Each row was made from one small tree. The marks that hang from a mark follow it in brackets, in the order of their numbers. Every link used is in the known rows. Write each row's tree.
Known rows:
Q392[Q594[Q360[Q30] Q822 Q999]]: |   7.0 | -32.6 |  -0.2 |   0.2 | -10.9 |  14.8 | -29.7 |  34.3 | -15.1 | -32.5 | -30.2 | -16.1 |  17.9 | -28.8 | -51.7 | -63.0 | -22.4 |
Q999[Q594]: | -15.4 | -11.4 |  -9.2 |  -7.9 |  30.3 | -16.3 |  -2.1 |  -3.2 |  -7.2 |  15.1 |  16.3 | -17.0 |   0.6 | -16.1 |  20.7 |  21.2 | -14.5 |
Q388[Q594[Q360[Q30] Q392 Q999]]: |  -7.7 | -32.2 |   5.1 | -14.5 |  -4.3 |  -1.0 | -22.7 |  30.9 | -39.4 | -23.1 |   6.2 | -45.6 |  11.6 | -24.3 |  17.0 | -31.0 | -40.5 |
Q388[Q594[Q822]]: | -24.2 | -23.2 |  -3.9 |  -0.7 |  15.9 | -14.1 | -27.5 |   3.5 |  37.9 |   9.2 |   5.2 | -20.5 |  32.4 |  12.7 | -33.3 |  -2.4 | -27.0 |
Q822[Q594[Q360 Q392]]: | -20.1 |  20.0 | -11.0 | -20.4 |  -3.1 |   2.0 |   8.2 |  26.2 | -87.6 | -25.9 |  -1.8 |  -5.1 |   6.7 | -37.1 |  31.8 | -15.4 | -57.3 |
Q388[Q594]: | -14.2 | -11.7 |  -3.9 |  -4.0 |   8.8 | -23.2 | -16.9 |   0.6 |  25.1 |  -1.5 |  10.8 | -24.9 |  17.6 |  20.4 |  -1.2 |   4.5 |  -5.7 |
Q30[Q95 Q392[Q594[Q360 Q822]]]: |  -0.7 | -18.1 | -32.3 |  38.1 | -42.5 |  19.6 | -15.4 | -19.9 |  27.1 | -43.9 | -53.1 |  -4.0 |  10.7 | -12.9 | -28.4 | -57.4 | -28.8 |
Q392[Q594[Q360 Q822 Q999]]: |  21.0 | -27.5 | -10.6 | -17.4 | -21.4 |  15.2 | -33.2 |  21.5 | -23.2 | -32.3 | -18.8 |  -4.5 |  12.7 |  -9.6 | -30.2 | -49.6 | -36.0 |
Q594[Q360]: |  -2.6 | -10.2 |   1.5 | -10.9 | -31.2 |  -2.1 |   1.3 |   0.2 | -34.1 | -23.3 | -13.4 |  -7.2 | -12.7 | -22.3 |  11.3 | -16.4 | -20.6 |
Q360[Q594]: |  20.8 |   9.2 |  -1.5 |   5.2 |  -8.7 |  14.7 |  13.9 | -15.1 | -28.0 | -10.1 |  -0.2 |   0.3 |  -7.8 | -15.4 |  15.0 |  -0.3 |   6.0 |
Q360[Q594[Q822]]: |   9.3 |  -2.0 |  -3.5 |   6.1 |  -6.2 |  26.4 |   0.8 | -10.9 | -18.8 |   2.0 |  -6.0 |   4.9 |   5.7 | -25.6 | -19.5 |  -8.9 | -14.7 |
Q360[Q30[Q392]]: | -22.1 |  -9.7 |   3.8 |  49.2 | -13.2 |   7.0 |  11.8 | -10.9 |  48.4 |  -2.2 | -20.1 | -10.1 |   0.6 | -14.7 | -14.0 | -20.1 |  14.2 |
Q388[Q594[Q360 Q392 Q822]]: | -24.7 | -25.1 |   1.7 | -16.5 |  -8.7 |   6.1 | -24.6 |   8.9 | -40.5 | -33.5 |  -2.5 | -16.3 |  16.7 | -32.3 |   1.2 | -14.7 | -63.6 |
Q822[Q594[Q392]]: | -15.8 |  32.4 | -11.1 |  -8.8 |  24.8 |   2.2 |   9.8 |  26.0 | -52.0 |  -3.6 |  11.6 |   1.4 |  19.7 | -17.2 |  13.7 |  -1.0 | -36.9 |
Q388[Q594[Q360 Q822 Q999]]: |  -3.9 | -50.7 |  -9.6 | -27.2 | -24.0 | -10.5 | -49.5 |  12.9 |  11.4 |   2.7 |   4.5 | -40.9 |  21.7 |   6.8 | -19.0 | -26.2 | -61.4 |
Q388[Q594[Q360[Q30]]]: | -30.8 | -29.9 |   6.6 |   1.6 | -10.4 | -23.1 | -11.5 |  11.3 |   1.9 | -25.2 | -14.2 | -44.9 |  12.0 | -20.0 |  -8.7 | -27.1 | -13.8 |
Q594[Q360[Q30]]: | -16.1 | -16.2 |   9.4 |   6.0 | -19.1 |  -2.4 |   4.4 |  10.2 | -24.0 | -21.5 | -23.1 | -19.2 |  -5.5 | -38.8 |  -8.8 | -30.2 |  -8.0 |
Q388[Q594[Q392 Q822]]: | -24.6 | -13.2 |   0.1 |  -5.2 |  21.0 |   7.6 | -22.2 |   8.9 |  -6.8 | -12.8 |  10.8 |  -7.7 |  29.2 | -10.3 | -13.4 |   3.2 | -41.1 |
Q999[Q594[Q360[Q30] Q392 Q822]]: | -39.7 | -26.4 |   6.2 |  -3.5 |  23.6 |  16.8 |  -7.0 |  17.5 | -66.4 | -14.4 |  -5.8 | -18.3 |   5.7 | -83.4 |   1.0 | -11.2 | -61.4 |
Q822[Q594[Q360 Q392 Q999]]: |   1.0 |   8.8 | -16.2 | -34.4 | -11.6 |   6.8 |  -9.9 |  36.7 | -79.0 |  -4.9 |  11.8 | -15.2 |  10.7 | -22.9 |  33.6 | -25.3 | -72.4 |
Q360[Q30 Q594[Q392 Q822]]: |  -3.5 |   4.3 |  12.6 |  22.6 |  17.4 |  47.0 |  12.3 |   6.5 | -52.8 | -16.1 |  -7.2 |   4.3 |   8.3 | -63.0 | -16.7 | -15.7 | -18.2 |

Which tree is each row?
| -14.1 | -47.0 |  -4.2 |  24.2 | -44.4 |  18.3 | -21.4 |   2.2 |  32.0 |   5.9 | -24.1 | -24.1 |   8.5 | -28.1 | -33.4 | -55.4 | -41.0 | | Q594[Q360[Q30[Q392]] Q822 Q999]
| -50.7 | -44.0 |  -7.6 |  33.1 | -10.7 |   0.5 |  -9.8 | -11.9 |  17.6 |   2.8 | -21.1 | -28.5 |   6.8 | -62.0 | -17.6 | -23.4 | -42.3 | | Q999[Q594[Q360[Q30[Q392]] Q822]]
| -27.2 | -20.3 |  -2.1 | -20.9 |  11.4 |  16.0 | -11.9 |   7.4 | -75.0 | -15.7 |   7.2 |  -5.1 |   1.8 | -68.8 |  23.2 |   3.8 | -72.2 | | Q999[Q594[Q360 Q392 Q822]]
|  22.7 | -18.6 | -39.4 |  37.9 | -15.4 |  26.7 | -34.0 |  -6.8 |  66.7 |  -4.1 | -26.6 | -10.5 |  26.9 |  27.3 | -35.3 | -50.7 | -21.5 | | Q30[Q95 Q392[Q594[Q822 Q999]]]
|  -5.2 | -27.1 |  -5.7 | -17.5 |  20.1 |  11.4 | -39.7 |  21.1 |  -1.0 |   9.6 |  24.6 | -20.1 |  31.7 |   8.1 |  -9.5 |  -9.3 | -54.5 | | Q388[Q594[Q392 Q822 Q999]]
|   2.5 | -25.9 |  -7.7 |  42.1 |  -4.2 |  26.1 | -20.5 |  10.4 |  56.1 | -10.6 | -25.5 |  -5.7 |  25.8 |  -2.6 | -57.9 | -55.1 |   0.8 | | Q360[Q30[Q392[Q594[Q822 Q999]]]]
| -39.7 | -43.4 |   5.0 |   2.8 |  -5.1 | -14.5 | -25.4 |  15.5 |  13.6 | -14.3 | -19.5 | -40.7 |  25.0 | -27.2 | -42.0 | -34.8 | -36.8 | | Q388[Q594[Q360[Q30] Q822]]
|  10.8 | -12.4 |  -3.2 | -14.3 |   9.6 |  34.5 | -24.8 |  21.5 | -28.8 |  12.1 |  14.0 |   6.3 |  16.3 | -14.2 |  -7.5 | -12.0 | -51.5 | | Q594[Q392 Q822 Q999]
|  12.8 |  21.5 |  -7.7 |  30.0 |  16.3 |  36.5 |  19.6 |  -4.9 | -40.7 | -18.4 | -13.0 | -16.0 |  -1.8 | -42.9 |  16.6 | -21.3 |  -3.9 | | Q360[Q30[Q95] Q594[Q392]]
|  -7.1 | -10.0 | -11.2 | -14.7 |  -8.4 | -14.2 | -11.8 |  42.1 | -24.7 |  15.0 |  -6.5 | -43.0 |  19.2 | -17.3 |  -9.1 | -49.3 | -46.0 | | Q822[Q594[Q360[Q30] Q999]]
| -41.0 | -37.7 |   1.0 |   2.2 |  12.2 |  -5.2 | -14.3 |  12.1 | -18.5 |   3.0 | -13.4 | -29.5 |   8.6 | -64.7 | -24.4 | -14.6 | -46.1 | | Q999[Q594[Q360[Q30] Q822]]
|   0.0 | -15.4 |  -2.7 |  -4.7 | -18.7 |  13.5 | -15.2 |  10.7 | -29.8 | -53.1 | -31.5 |   8.7 |   9.4 | -27.8 | -34.2 | -39.8 | -21.3 | | Q392[Q594[Q360 Q822]]
|   6.2 | -26.0 |  -4.6 | -34.2 | -16.9 |  -0.8 | -27.6 |  17.0 | -46.6 | -23.5 |  17.2 | -31.5 |   4.6 |  -7.5 |  38.7 | -17.0 | -53.2 | | Q388[Q594[Q360 Q392 Q999]]
|   4.8 | -36.4 | -10.4 | -28.5 | -26.1 | -21.3 | -35.8 |   9.3 |  -2.7 |  -6.6 |   8.5 | -45.1 |   9.5 |  16.1 |  15.8 | -19.4 | -39.3 | | Q388[Q594[Q360 Q999]]
|  18.7 | -11.1 |  -1.4 | -28.7 | -24.7 |  22.2 | -11.3 |  17.8 | -73.1 | -22.5 |   7.5 |  -7.4 | -11.2 | -27.8 |  40.6 | -20.7 | -48.7 | | Q594[Q360 Q392 Q999]
| -29.8 |   4.5 |  -3.6 |   0.5 |  -7.4 | -16.5 |   7.1 |  32.2 | -28.6 |  -4.1 | -18.5 | -29.5 |  16.8 | -31.3 | -15.4 | -36.1 | -30.4 | | Q822[Q594[Q360[Q30]]]
| -12.3 |   2.1 |  -6.4 | -17.4 |   3.3 |   8.2 |  -3.9 |  48.7 | -69.9 |  -5.8 |   3.1 | -30.4 |  16.1 | -38.3 |  12.2 | -40.5 | -59.7 | | Q822[Q594[Q360[Q30] Q392 Q999]]
|  32.4 | -16.6 |  -9.9 | -18.5 | -27.2 |   4.8 | -19.5 |  19.3 | -36.3 | -44.8 | -15.3 |  -8.3 |  -1.2 |  -2.4 |   5.2 | -39.4 | -13.9 | | Q392[Q594[Q360 Q999]]
| -13.7 | -19.9 |   5.9 |  12.4 | -10.6 |  11.3 | -10.8 |  22.6 | -19.3 | -51.7 | -41.0 |  -3.2 |  14.6 | -43.9 | -56.5 | -54.6 |  -9.9 | | Q392[Q594[Q360[Q30] Q822]]
|  -0.3 | -36.6 | -12.7 | -15.3 |   9.6 |  -8.0 | -48.4 |  15.2 |  42.4 |  26.3 |  15.4 | -31.8 |  35.9 |  30.0 | -29.5 | -13.5 | -41.8 | | Q388[Q594[Q822 Q999]]
|   7.8 | -25.3 |  -7.1 |  42.0 | -22.4 |  35.5 |  -5.5 | -12.3 |  36.6 |  19.0 | -12.8 | -16.1 |  10.0 | -20.3 | -29.8 | -39.2 | -12.2 | | Q360[Q30[Q392] Q594[Q822 Q999]]
|   6.8 | -23.3 |  -1.7 | -25.6 | -21.5 |  33.0 | -26.7 |  18.8 | -62.9 | -13.9 |   1.6 |  -2.3 |   2.2 | -36.3 |   6.1 | -26.5 | -70.6 | | Q594[Q360 Q392 Q822 Q999]
|  29.4 |  -3.2 |  -3.2 | -10.7 |   3.3 |  49.1 | -11.3 |   5.0 | -56.9 |   2.1 |  15.4 |   5.6 |   7.4 | -28.9 |   9.2 | -11.1 | -43.4 | | Q360[Q594[Q392 Q822 Q999]]
|  11.2 |   5.9 | -31.9 |  47.4 | -11.3 |  10.5 |  -0.3 | -20.6 |  51.3 | -33.6 | -33.4 |  -2.2 |   7.8 |  16.6 |  -6.7 | -31.7 |  14.2 | | Q30[Q95 Q392[Q594]]
| -12.7 | -47.0 |  -7.4 |  20.5 | -37.8 | -14.8 | -23.3 |   1.2 |  45.7 |  -8.3 | -10.8 | -54.0 |   9.4 |  -1.1 |   0.1 | -42.4 | -24.3 | | Q388[Q594[Q360[Q30[Q392]] Q999]]
| -15.7 | -10.9 |   6.1 | -12.9 | -18.3 |  30.3 | -10.4 |   8.3 | -66.8 | -30.2 | -10.9 |  11.9 |  -0.4 | -52.4 |  -1.0 | -16.4 | -57.7 | | Q594[Q360 Q392 Q822]
|  17.6 |  -7.7 |   6.2 |   9.3 |  11.6 |  50.9 |  -5.0 |  16.1 | -45.2 |   1.1 |   7.0 |  -6.3 |  11.9 | -45.3 | -12.7 | -27.2 | -31.5 | | Q360[Q30 Q594[Q392 Q822 Q999]]
| -21.9 |   6.5 | -25.3 |   9.7 |  -5.0 | -16.1 |  -1.6 |  25.8 |  -8.6 |   4.0 | -28.5 | -46.1 |  20.4 | -22.6 | -14.4 | -49.8 | -41.1 | | Q822[Q594[Q360[Q30[Q95]]]]
|   6.4 |   8.9 |   2.6 |   5.2 |   4.7 |  45.7 |   5.7 |  -5.9 | -64.9 | -19.1 |   3.7 |  18.4 |   3.7 | -45.5 |   1.9 |  -0.9 | -28.7 | | Q360[Q594[Q392 Q822]]
|   3.7 |  -4.5 | -20.0 | -32.7 | -22.4 | -14.6 | -17.6 |  31.3 | -35.9 |  14.6 |   3.0 | -29.8 |  14.4 |   1.1 |  10.2 | -32.9 | -56.5 | | Q822[Q594[Q360 Q999]]
|   6.5 | -36.6 |  -7.5 | -22.4 | -32.9 |  12.0 | -32.3 |  12.4 | -16.3 |   6.9 |  -4.0 | -14.1 |   4.9 | -15.4 | -17.0 | -34.3 | -57.1 | | Q594[Q360 Q822 Q999]
| -32.4 |   0.9 | -32.9 |  42.6 | -30.4 |  -7.9 |   7.7 |   1.2 |  29.5 |   2.2 | -38.5 | -43.9 |  16.8 | -19.5 |  -7.9 | -55.2 | -38.4 | | Q822[Q594[Q360[Q30[Q95 Q392]]]]
|  30.2 | -18.8 | -36.8 |  20.5 | -51.4 |  13.2 | -19.1 |  -9.9 |  21.8 | -35.5 | -33.6 | -22.4 |  -0.1 |   8.5 |  11.6 | -60.2 | -19.2 | | Q30[Q95 Q392[Q594[Q360 Q999]]]
|  -3.1 | -40.6 |   2.2 |  -7.1 | -21.2 |  13.4 | -30.6 |  25.4 |  -6.0 |   6.7 | -16.3 | -28.0 |  10.5 | -31.7 | -39.2 | -48.4 | -45.0 | | Q594[Q360[Q30] Q822 Q999]
| -16.0 |  -9.3 |  -2.5 | -24.4 |   6.5 |   1.8 |   2.6 |   3.9 | -86.0 | -27.7 |  10.2 | -10.0 | -14.8 | -61.2 |  55.2 |  11.0 | -51.6 | | Q999[Q594[Q360 Q392]]
